Each row comes from the steps of one walk. Every step used is in the known rows, and no mark comes twice. Write the walk behind each row, first mark first.
Known rows:
tapu/zito/mosus/tibes/kogenog: [-11   5 -25   4  11   7 -19   4  14  33  15  25  19   9  -1  33  -9   6
  -3   3 -39  11   7  -1   1  10  11  -3   3 -19  -9   8   6  18]
lupob/sola/febi/tapu/zito: [-16   0 -11  22   8 -38  -8   2  -2 -47  -6  20  14   4   5 -15  22   3
   4  -6  35  11   4   4  24 -14 -25 -25   0 -17 -10   8   2 -16]
febi/tapu: [ -5   1  16   8   8   6  -9   9   7 -51   1  -1   4   9   8  -9  15  -2
  -4  -5   5   1   8  11  10 -13   5 -20  -5 -10 -14   1   4  -7]
mosus/tibes/fose/febi/tapu: [  2   2  22  -1 -17  16  -2   8   1 -43   4  -4 -12   4   5  19  11   1
  -3   5   0   9  18   1   4  19  -1 -13 -11  -5 -16   9   1  10]
fose/febi/tapu/zito: [-26   4  -1  10  20  10   0   8  -7 -24  -2  24   0   7   4  -9  18   2
  -1  -9  -8   8  14  11  34  -4   6 -12  -6  -7 -17   4   1  -4]
kogenog/tibes/fose/febi: [  4   3  17  18  -6  18   6   2  11  -2  -1  -7 -11   2   9 -22  12   2
  -2   5   9  -3  20  -5  -3   9  21 -15 -16  -2  -8   0  -2   2]
kogenog/tibes/mosus/zito/tapu: [  8   3  -1   3   9  21 -16  -4  11  -2  -9 -15 -15  -4   5 -21 -10  -4
  -8   8  22  -4   8 -17 -27  -8  13  -8 -11 -13 -16 -12   0  -3]
tapu/zito/mosus/tibes: [-13   1 -19  -4  16  27 -21   4   9  34  16  21  -2  12   3  19  -7   2
  -7   0 -30   7   6   6   6   0  -1  -8   1 -18 -12  -1   5   8]
sola/febi/tapu/zito: [-12   4  -8  17  15 -40  -3   1   5 -44  -2  25  10   6   9  -9  16  -2
   4 -14 -14   7  10   2  27 -13  -5 -19  -3  -8 -15   6   5 -12]
fose/febi/tapu/zito/kogenog: [-23   2  -2   2  22 -11  -4   6   1 -16   0  25 -12   6   5 -15   5   2
  -4  -7 -17   3  11  16  34  -3  10 -13  15  -2 -15   7  -1   0]
fose/febi/tapu/zito/kogenog/tibes: [-20   9   5   7  20  -8   3  -4   3 -12   2  24 -13   5   5 -27   7   2
  -5  -9  -2   0  17   6  33  -7   1 -12  15  -2 -12 -10  -7  -1]
fose/tibes/kogenog: [ -2  -1 -12  13  11  -7   1  17   7 -12   0   7  22   0   7  11  12   5
  -3   6 -13   2   8  -2  -7   5  33  -7  -4 -10 -14   7   3   7]
sola/lupob: [  2  -5  -3  13  18   8   1   4  18  -5  -2   7   5   9  12 -12  12  -7
   3   1   9  -4   3  39  -3  -3   5 -16  -7  -8  -9   0  11 -16]
tibes/mosus/zito/kogenog: [  5  -2   7  -1   7   1 -17   7   8  -8 -12 -10 -24   3   3  -9 -10  -5
  -5   9  15  -8   3  -1 -22   6  24  -9  11  -5 -14  16   6  -3]
febi/tapu/zito/mosus/tibes/femo: [-12   7 -28  -2   0  15 -15  -1  16 -10  16  26   3   9  -1  29   0   0
  -3  15 -38   7   8   2  11   0 -11 -12  -1 -13 -13   2   1  18]
tapu/zito: [-14   1 -13  15  20  19 -11   8   7  14  -2  16   2   9   7  -3  11   2
   0  -7 -24   6  10   1  24 -10  15 -12  -1 -11 -11   4   8  -4]
kogenog/tibes/femo: [  2  10  -7  21   6  19   0  -2  24  -4   2   0   5   4   9  -8  10   0
   2  20  -7  -8   9  -8 -12  -3  10 -13 -11  -7  -7  -4   1   4]
mosus/tibes: [  2  -3  11  -1  10  20 -11   9   8  -4   5  -2  -5  11   6  21   3   1
  -2   8  -1   5   3   0  -7   6  -2 -10  -3 -13 -12   2   7   2]
lupob/sola: [ -4  -7   1  16  13  18 -17  10   7 -15  -4  -8   5   6   6 -10  15   5
   0   9  50   4   0   8  -4  -4  -5 -19  -4 -18  -8   7   4  -9]
lupob/sola/febi: [  0  -6  -1  18  12 -29 -11   8   6 -30  -5  -1  10   3   9 -17  15   3
   3   7  61   5  -3   3 -13  -2 -13 -22  -6 -16  -8  15   3 -17]
zito/kogenog/tibes/fose/febi: [  5   3  14  11  -3   1   1   0  17   8   1  -3 -20   1   9 -25   0   2
  -6   5   8  -7  19  -2  -7   9  25 -16   6   2  -6   4  -4   4]
kogenog/tibes/fose/febi/tapu: [  1   8  22  17 -14  11   6   0   8 -45  -1  -6  -8   2   8 -19  18   2
  -2  -1  11   0  22  -4   2   0   9 -19 -15  -4 -11  -6  -4   1]
fose/tibes/mosus/zito/kogenog: [  8  -6  -6  -4   7  -3 -10  15  -2 -12 -10  -6 -26  -3   3   0  -7  -3
 -11  12  20  -8   7  -4 -16  11  29  -7  11  -2 -18   9   1   2]
fose/febi/tapu/zito/mosus: [-23   0 -12   1  18   9  -9   7   0 -14  10  27  -1   8   2 -12   6   3
  -5  -6  -9   4  11  16  30  -5  12 -13  -5  -8 -16   3  -2  -1]
kogenog/tibes/fose: [  9   7  13  20 -13  18  -5  -1  19  -6  -1 -11  -4   3  11 -12   9   1
  -1  -2   2  -4  18 -10  -9  -4  17 -20 -10  -7  -4  -6   2  -2]
zito/mosus: [ -2  -5  -6   0  14  16 -20   9  18   1  11   1   4  10   8 -10  -5  -1
  -6   2  -2  -5   3  12  -6  -5  17 -14  -5 -14 -11   6   3  -5]
lupob/sola/febi/tapu: [ -2  -3   8  15   5 -43  -9   5   4 -72  -5  -2  11   4   8 -18  22   2
   2   4  63   3  -1   6  -3  -9 -24 -25  -4 -15 -11   8   1 -18]
lupob/sola/febi/fose: [-19  -3   6  21 -13 -38 -11   6   6 -23  -5  -5  10   1   6 -31  22   6
   8   4  64   1  -1  -3  -7   2 -24 -31  -5 -14  -9   9   2 -19]
kogenog/tibes/mosus: [  4   6  12  20   5  14  -9  -1  13  -8 -18  -1  -8   2   8 -15   8   3
  -1  -2  -2  -4  10 -12 -21  -4   9 -12 -12  -6  -7  -5   1   0]
febi/tapu/zito/mosus/tibes: [-13   4  -8  -5   8  16 -21   1   7 -11  17  24   1  12   1  18  -1   1
  -5  -6 -21   9   9   8  21  -7 -17 -12   3 -16 -14  -6   2   6]

Which walk is each row?
[  9   0   8   5 -16  23 -11   8  16  -5   2 -10  -8   8   7  22   3   1
  -3   7 -16   5  13  -8 -15  13   5 -14  -7 -11  -9   8   7   9]  mosus/tibes/fose
[-15  11   4  21  -9  16   6  -3   4 -20  -2  15  -6   2   6 -17  19   4
   0 -12  -8   5  26  -7  23  -4   7 -17 -10  -3 -10  -8  -3   4]  kogenog/tibes/fose/febi/tapu/zito
[  2  -2   0  -9  12  21 -21   7  10   7  19   1  -5  11   6  18  -8  -1
  -8   7  -3   1   2   8 -12   7   2 -10  -1 -17 -12   3   4   3]  zito/mosus/tibes
[-15  -6  -9  21 -12 -43  -2  13  -6 -26  -4  -3   8  -5   8 -24  24   8
   4   8  64  -1   1  -2   1   5 -14 -28  -7 -12 -15   3  -2 -13]  lupob/sola/febi/fose/tibes
[-16  -1 -24   7  20  17 -19   5  12  24  10  20   4  10   5  -7  -3   2
  -5  -5 -26   3   7   9  15 -10  20 -11   0 -15  -9   2   4  -3]  tapu/zito/mosus
[-17   3 -13   2  11   6 -19   4  11 -14  10  23   6  10   3  -7   4   0
  -5 -11 -24   4  11  14  26 -17   4 -19   0 -14 -13  -2   1  -4]  febi/tapu/zito/mosus
[-13   9 -11   0   2  -2 -18   1  13  -9  15  27  21   8  -2  30  -3   3
  -3  -5 -36  12  10   3   7   1   0  -8   3 -18 -12  -1   4  17]  febi/tapu/zito/mosus/tibes/kogenog
[  7   5  15   0  13   2  -6  -2  13   0  12 -13 -17   6   7 -22  -9  -8
  -6   8  48 -12   7  -5 -17  -4  13 -11  14 -10 -10  -9   2 -12]  mosus/zito/kogenog/tibes
[-13   4 -36   2   7  28 -16   3  16  32  16  24   1  10   0  28  -6   2
  -3  22 -44   5   5  -2   2   9   0  -7  -1 -13 -10   7   4  18]  tapu/zito/mosus/tibes/femo
[  3   7  27   7 -13  -8   2  -2  16 -35   2  -3 -17   1   7 -24   5  -1
  -6  -1   9  -7  22   0   1   2  12 -20   7   2  -8  -2  -7   4]  zito/kogenog/tibes/fose/febi/tapu
[-18  -3  -2   9  -9   5  -2  16  -3  -5   2  -2   2   1  10 -18  16   4
  -2  -1   7  -6   9   0   8   4  13 -19  -5  -6 -18  -9   0  -4]  febi/fose/tibes
[ 12  -3   0  -3 -17  23 -22   6  20   8  15  -8  -7   9   5  21  -8   1
  -6   8 -16   2  11   2 -18  12   9 -14  -6 -13  -9   9   3  10]  zito/mosus/tibes/fose
[  3  -6  -7  -7  18  21 -18   8  12  -2   9 -19  -7   4   7 -17  -8  -7
 -11  10  29   0   4   1  -3  -7  19  -9  -5 -17 -20   0   4 -10]  mosus/zito/tapu
[-17   2  -2   8  -5 -10  -4   5  10 -13  -3  16 -16   3   3 -11   6   3
  -2  -7 -27   4  23   7  28   4  20 -17  15   0 -12  12  -2   6]  tibes/fose/febi/tapu/zito/kogenog
[ -7   6 -11   1 -20  17 -21   0  12 -12  15  15  -4   8   1  23   0   1
  -4  -6 -38  10  19   4  13   0  -4 -18  -1 -13 -10   0   2  15]  febi/tapu/zito/mosus/tibes/fose
[-15   3  -2  18  -7  11   0   6   2 -27  -5  16  -5   3   4  -7  19   3
   1  -7 -21   9  24   2  27   3  17 -17  -9  -4 -14   8   1   4]  tibes/fose/febi/tapu/zito
[  4   1  -3  -3   4   4 -18   6  22  11  17   5  19   7   3  27 -10   3
  -5  10 -20   4   3   0 -27  14  17  -5  -1 -18 -10  11   6  14]  zito/mosus/tibes/kogenog
[  4  -4   1  -6  -9  26 -14   9   9   9  14  -2 -14   7   3  15  -6   2
  -9  14   0   4  12   5 -15  25  17 -10 -12  -9 -13  13   0  13]  zito/mosus/tibes/fose/febi
[ -7  -1  -3  10 -19 -35   2  12 -11 -29 -13  -8  -9  -8   6 -19   9  -2
   3   4  36  -7   7 -17 -22  15  11 -17 -12  -2 -23  10   2 -10]  sola/febi/fose/tibes/mosus/zito
[-12  -1 -16  -1  -4  30 -13   6   4  33  13  17 -12   6   2  17  -4   4
  -8   6 -22   9  18   3  11  21  17  -8  -9 -10 -12  14   3  18]  tapu/zito/mosus/tibes/fose/febi
[  4  -2   9   3  -7  31  -3  11   4  -3   2  -7 -13   6   5  18   6   3
  -4  12  -3   7  15  -5  -7  27  10  -9 -12  -5 -13  14   3  11]  mosus/tibes/fose/febi
[  2   0  14  -8 -18  15 -13   7   8 -32  15  -2 -11   7   2  17   1   0
  -9   7   1   5  16   9  -4  18   1 -15 -10  -8 -15   8  -2  12]  zito/mosus/tibes/fose/febi/tapu
[  4   6   9  13   7  -5 -14  -4  18   2 -15   1 -19   1   6 -20  -4   2
  -3   1  -8 -11  10  -5 -18  -5  11 -15  11  -3  -4  -1  -1   2]  zito/kogenog/tibes/mosus
[-15  -1 -11  14  10 -58 -13   0   5 -38  -4  21   2   1   4 -20  11   2
   3  -4  34   8   3   7  18 -12 -24 -24  22 -13  -9   9  -1 -12]  lupob/sola/febi/tapu/zito/kogenog
[ -9   7  -4  15   1   5   1  -2  12  30  -1  17 -20   1   6 -21  -1   4
  -3  -3 -19   0  22  -6  16   4  24 -14  10   0  -5  -1  -4   8]  tapu/zito/kogenog/tibes/fose/febi
[  2   3   6   7   5   6  -9   8  15  -1   5   3  17   8   4  30   1   4
  -1   9 -15   7   5  -6 -17  14  10  -4  -3 -16 -11  11   8  12]  mosus/tibes/kogenog
[-11  -2   1   0 -17  -9  -9  12  -4  -3 -10  -9 -23  -6   1 -17  -2   0
  -6   8  28 -11   9 -10 -14  16  17 -14  10   0 -19   3   0  -1]  febi/fose/tibes/mosus/zito/kogenog
[ -5   1 -21   2 -10  25 -21   3  15  29  13  11  -6   8   3  23  -7   3
  -5   2 -37   8  15  -3   6   8   8 -13  -2 -14  -8   4   5  14]  tapu/zito/mosus/tibes/fose
[ -2  -3 -26  12  10  13   4  16  10 -14   0   6   6   1   8  10  13   1
  -3  27 -14  -4   6   1  -4   5  22 -11  -9  -4 -15   6   1   9]  fose/tibes/femo
[-13   5   1   7 -11  17  -1   5  -4 -18   0  15 -10   6   2  20  13   3
  -1  -3 -24  15  22  -1  23  13  -4 -13  -7  -7 -15   4   2  14]  mosus/tibes/fose/febi/tapu/zito
[-20   2  -7 -10  14  18 -11   4  -7  -8  17  25  -6  10   0  13   1   1
  -8   0  -8  10  10  14  26   5  -6  -7  -2 -12 -19   3  -2   8]  fose/febi/tapu/zito/mosus/tibes
[-12  -4 -14  -2 -14  10 -16  13  -2  -2 -10 -15 -15 -11   2 -19  -2   1
  -5  10  20  -4   8 -13 -14   6  18 -13  -9  -8 -27  -5  -2   1]  febi/fose/tibes/mosus/zito/tapu
[-17   1 -13   8  -9  11 -11   5   8 -13   7  18  -3   5   3  -8   7   2
  -5  -6 -24   7  21  11  24   2  20 -17  -7  -7 -14   9  -2   6]  tibes/fose/febi/tapu/zito/mosus
